Every row comes from one small tree of marks. The marks that hang from a mark follow it in brackets, in the order of their numbers. Every link used is in the known rows. Which tree was each row made from?
Known rows:
z_417(z_361(z_976)): [-1.11  0.23 -0.44  2.27 -2.35 -0.94  0.03  2.15 -0.71 -1.18 -0.17 -2.21
  2.68  1.37 -1.82 -0.96  3.61  1.01 -4.34]
z_361(z_976): [-1.12  0.20 -3.04  1.74 -3.26 -1.81  0.33 -1.49  0.13  0.54 -1.76 -2.34
  1.29  0.70 -1.18 -2.26  0.99  3.73 -0.82]
z_851(z_361(z_417 z_976(z_143)) z_812): [ 0.95 -3.54 -4.65 -1.90 -0.67  2.12  0.94  0.80  0.44  1.22 -8.32  1.19
 -0.71 -2.20 -1.08  0.28  2.92 -6.07 -3.04]
z_361(z_417 z_976): [-1.03 -1.42 -4.54  1.02 -2.73 -0.14 -0.19 -3.75  0.64  2.08 -4.33 -1.06
  0.71  0.14 -0.03 -1.08 -0.22  0.65 -4.19]
z_361(z_976(z_143 z_812)): [-2.43 -3.64  0.16  1.77 -1.62 -0.06  2.61 -0.81  2.86  1.69 -5.04  0.20
  2.72 -0.46 -0.46 -1.38  0.93  3.43 -0.13]
z_976(z_143 z_812): [-2.37 -2.90  0.86  1.06 -0.63 -1.28  2.32 -1.60  3.47  0.36 -3.83 -0.25
  4.11 -0.39  1.09 -1.40  2.18  4.90  1.43]
z_361(z_417(z_143(z_851)) z_976(z_812)): [-1.12 -3.40 -0.85  1.16 -1.30  2.10  0.77 -4.71  2.49  2.72 -2.78  1.05
 -1.40 -0.21  1.09  0.51 -5.87  0.44 -1.43]
z_851(z_361 z_812(z_417(z_143) z_976)): [ 2.99 -0.73 -2.90 -0.93 -1.61  0.01 -0.07 -0.17 -3.59 -0.79 -0.65  0.26
 -4.52 -0.82  0.64  4.61 -0.69  1.77  2.63]
z_976(z_143): [-1.05 -1.57 -1.55  0.78 -2.29 -2.27  1.48 -0.75  2.59 -0.85 -1.66 -1.62
  2.98 -0.17  1.09 -0.90  2.44  3.89  1.34]
z_851(z_361 z_812(z_976)): [ 1.26  2.23 -2.94 -2.21  0.03 -1.03 -0.05  0.08 -2.82 -0.74 -2.61 -1.50
 -2.09 -0.19 -1.20 -0.79  4.66 -1.15  1.18]
z_417(z_361): [-1.08  0.88  0.19  1.63 -1.42 -2.14 -0.28  1.46 -0.10 -2.51  1.11 -2.56
  4.06  1.42 -0.34 -1.13  4.77  2.40 -3.05]
z_143(z_851): [-0.60  2.60 -0.78 -0.52 -0.93 -2.56 -0.32 -1.63  1.48 -0.95  2.11 -2.41
  1.27  0.44  0.42 -2.90 -0.26  2.28  0.53]
z_812(z_417(z_143(z_851 z_976) z_361)): [ 0.95  1.01  3.60  2.22 -0.10  0.27 -1.74  1.99 -0.80 -1.87  7.36  0.63
  0.25  1.74  1.41  4.53 -4.01  0.94 -0.66]
z_143(z_851(z_361 z_812)): [ 1.33  2.75 -1.82 -2.98  1.16 -1.15 -0.52  1.47 -0.59 -1.50 -0.71 -1.48
 -0.40 -1.13 -1.44 -3.08  2.82 -3.69  1.16]
z_976(z_143(z_417 z_851(z_361 z_812))): [ 1.49  0.87 -0.31 -2.81  2.00  1.44  0.18  2.57  0.11 -1.00  0.79  0.95
 -3.06 -1.55 -0.71 -0.09  2.52 -6.14  3.38]
z_143(z_417(z_361) z_851 z_976): [-0.62  4.53  4.15  1.54  2.44  1.02 -2.51  1.88 -1.21 -1.17  8.05 -0.06
 -0.10  2.71 -0.59  0.51  1.40 -4.00 -0.41]
z_143(z_417 z_851(z_361) z_976(z_812)): [-0.57  2.73  4.07  0.11  4.32  1.42 -1.62 -0.05 -1.60  1.16  3.87  1.26
 -1.21  1.44 -0.78 -2.40 -0.94 -2.52  1.72]
z_851(z_361(z_417 z_976) z_812): [ 0.92 -1.05 -5.60 -1.61 -0.62  1.18 -0.44 -0.88 -1.39  1.32 -7.28 -0.06
 -0.90 -1.39 -1.89 -1.21  3.03 -5.25 -3.57]
z_851(z_361 z_812(z_417(z_143(z_976)))): [ 2.32 -0.52 -1.87  0.84 -0.14  0.15 -1.30  0.47 -2.58 -0.49  0.39  1.01
 -1.52 -0.07  0.10  3.33 -0.19 -0.06  3.41]
z_143(z_851 z_976): [-0.84  3.93  0.99  0.37  0.74 -1.79 -1.58 -1.52  0.79 -0.04  3.72 -1.45
  1.46  1.65  0.15 -2.37 -0.75  0.47  1.45]

Write each row's tree:
[ 0.60  4.10  1.66 -0.18  2.59  0.41 -2.52  0.72 -2.44 -0.36  6.12 -0.13
 -2.32  1.79 -0.73 -1.79 -0.41 -3.30  1.73]
z_143(z_417 z_851(z_361) z_976)
[ 0.40 -2.68  3.40 -1.83  1.74 -0.17  1.43  2.48  1.03 -0.38 -0.76  1.86
  1.83 -1.99  1.16  0.01 -2.98  2.20 -1.07]
z_976(z_143(z_851(z_361)) z_812(z_417))
[-0.84 -3.57  1.01  1.16  0.29  2.03  1.65  1.58 -0.38  1.56 -2.81  1.47
 -0.71 -0.21 -1.50 -0.84  0.89 -0.04  0.03]
z_851(z_361(z_976(z_143(z_417) z_812)))
[ 1.51  0.35 -1.35 -1.85  0.90  1.48  0.59  1.32 -2.08 -0.10 -1.15  0.83
 -4.77 -0.67 -0.57  2.18  4.27 -3.94  3.32]
z_851(z_361 z_812(z_976(z_143(z_417))))
[-1.04  2.94  2.41  3.14  1.00  0.50 -2.16  1.15 -1.89 -0.90  5.42 -0.41
  1.04  3.04 -0.67  0.83  4.07 -1.46 -0.41]
z_143(z_417(z_361) z_976)
[-1.41  0.09  1.91  1.97  1.12 -0.80 -0.56 -2.62  0.02  1.61  0.05  1.09
  3.51  0.52  0.84  0.46 -1.07  5.36  0.74]
z_143(z_976(z_812(z_417)))
[ 0.04 -0.33  0.81  2.32 -2.59  0.35  0.09  2.16  0.20 -1.83  3.51 -1.51
 -0.69  1.52 -0.74  1.13 -1.97 -0.22 -1.81]
z_417(z_143(z_851) z_361(z_976))
[ 0.42 -1.34 -0.37 -0.24 -2.15 -1.42  1.22 -0.73 -0.03 -0.05 -0.20  0.11
 -0.37 -0.69  2.26  3.72 -1.34  5.52  0.28]
z_812(z_417 z_976(z_143))
[-0.73 -2.34  3.22 -0.75  0.77 -0.42  1.68 -0.38  3.15  0.39 -0.37  1.74
  2.68 -1.86  2.01  0.95 -3.35  4.09  0.33]
z_976(z_143(z_851) z_812(z_417))
[-1.42  0.56  2.84  2.19  0.67 -0.11 -0.22 -3.13  1.93  0.91  2.83  0.20
  0.57  1.80  1.25 -0.42 -3.53  2.57  4.29]
z_417(z_143(z_851 z_976(z_812)))
[ 1.07 -0.75 -0.20 -3.50  0.63  0.69  0.38 -0.18 -0.11 -0.12 -1.54  0.52
 -2.42 -0.83  1.90  0.72 -2.38 -3.37 -3.60]
z_812(z_976(z_143(z_851(z_361(z_417)))))
[-1.79 -3.54  0.69 -0.60  0.18  2.10  1.73 -2.47  3.94  2.81 -5.05  1.96
  1.10 -1.39  0.91 -0.60 -3.45 -1.89 -3.35]
z_361(z_417 z_976(z_143(z_851) z_812))
[ 2.29 -0.59 -0.32 -3.72  1.30  0.01  0.61  3.53  0.17 -1.49 -1.04  1.31
 -0.55 -2.85  0.22  1.35  0.05 -2.67  0.75]
z_976(z_143(z_851(z_361 z_812(z_417))))
[ 2.30 -1.69 -0.95  0.41 -2.37  0.07 -0.27  1.58 -1.99 -0.65  2.49 -0.08
 -3.37 -0.54  0.01  1.75 -6.68  2.29 -1.11]
z_812(z_417(z_143(z_851(z_361(z_976)))))
[ 1.52  3.20 -1.24 -2.51  2.08  0.74 -1.23  1.06 -1.68 -0.79  1.94 -0.30
 -3.54 -0.69 -1.56 -1.48  2.49 -5.23  2.74]
z_143(z_417 z_851(z_361 z_812))
[-0.94  1.71  3.68  0.40  2.26 -0.42 -0.89 -1.81  0.63  1.47  2.45  1.46
  2.26  0.30  1.07  0.09 -3.88  2.92  0.82]
z_143(z_851 z_976(z_812(z_417)))
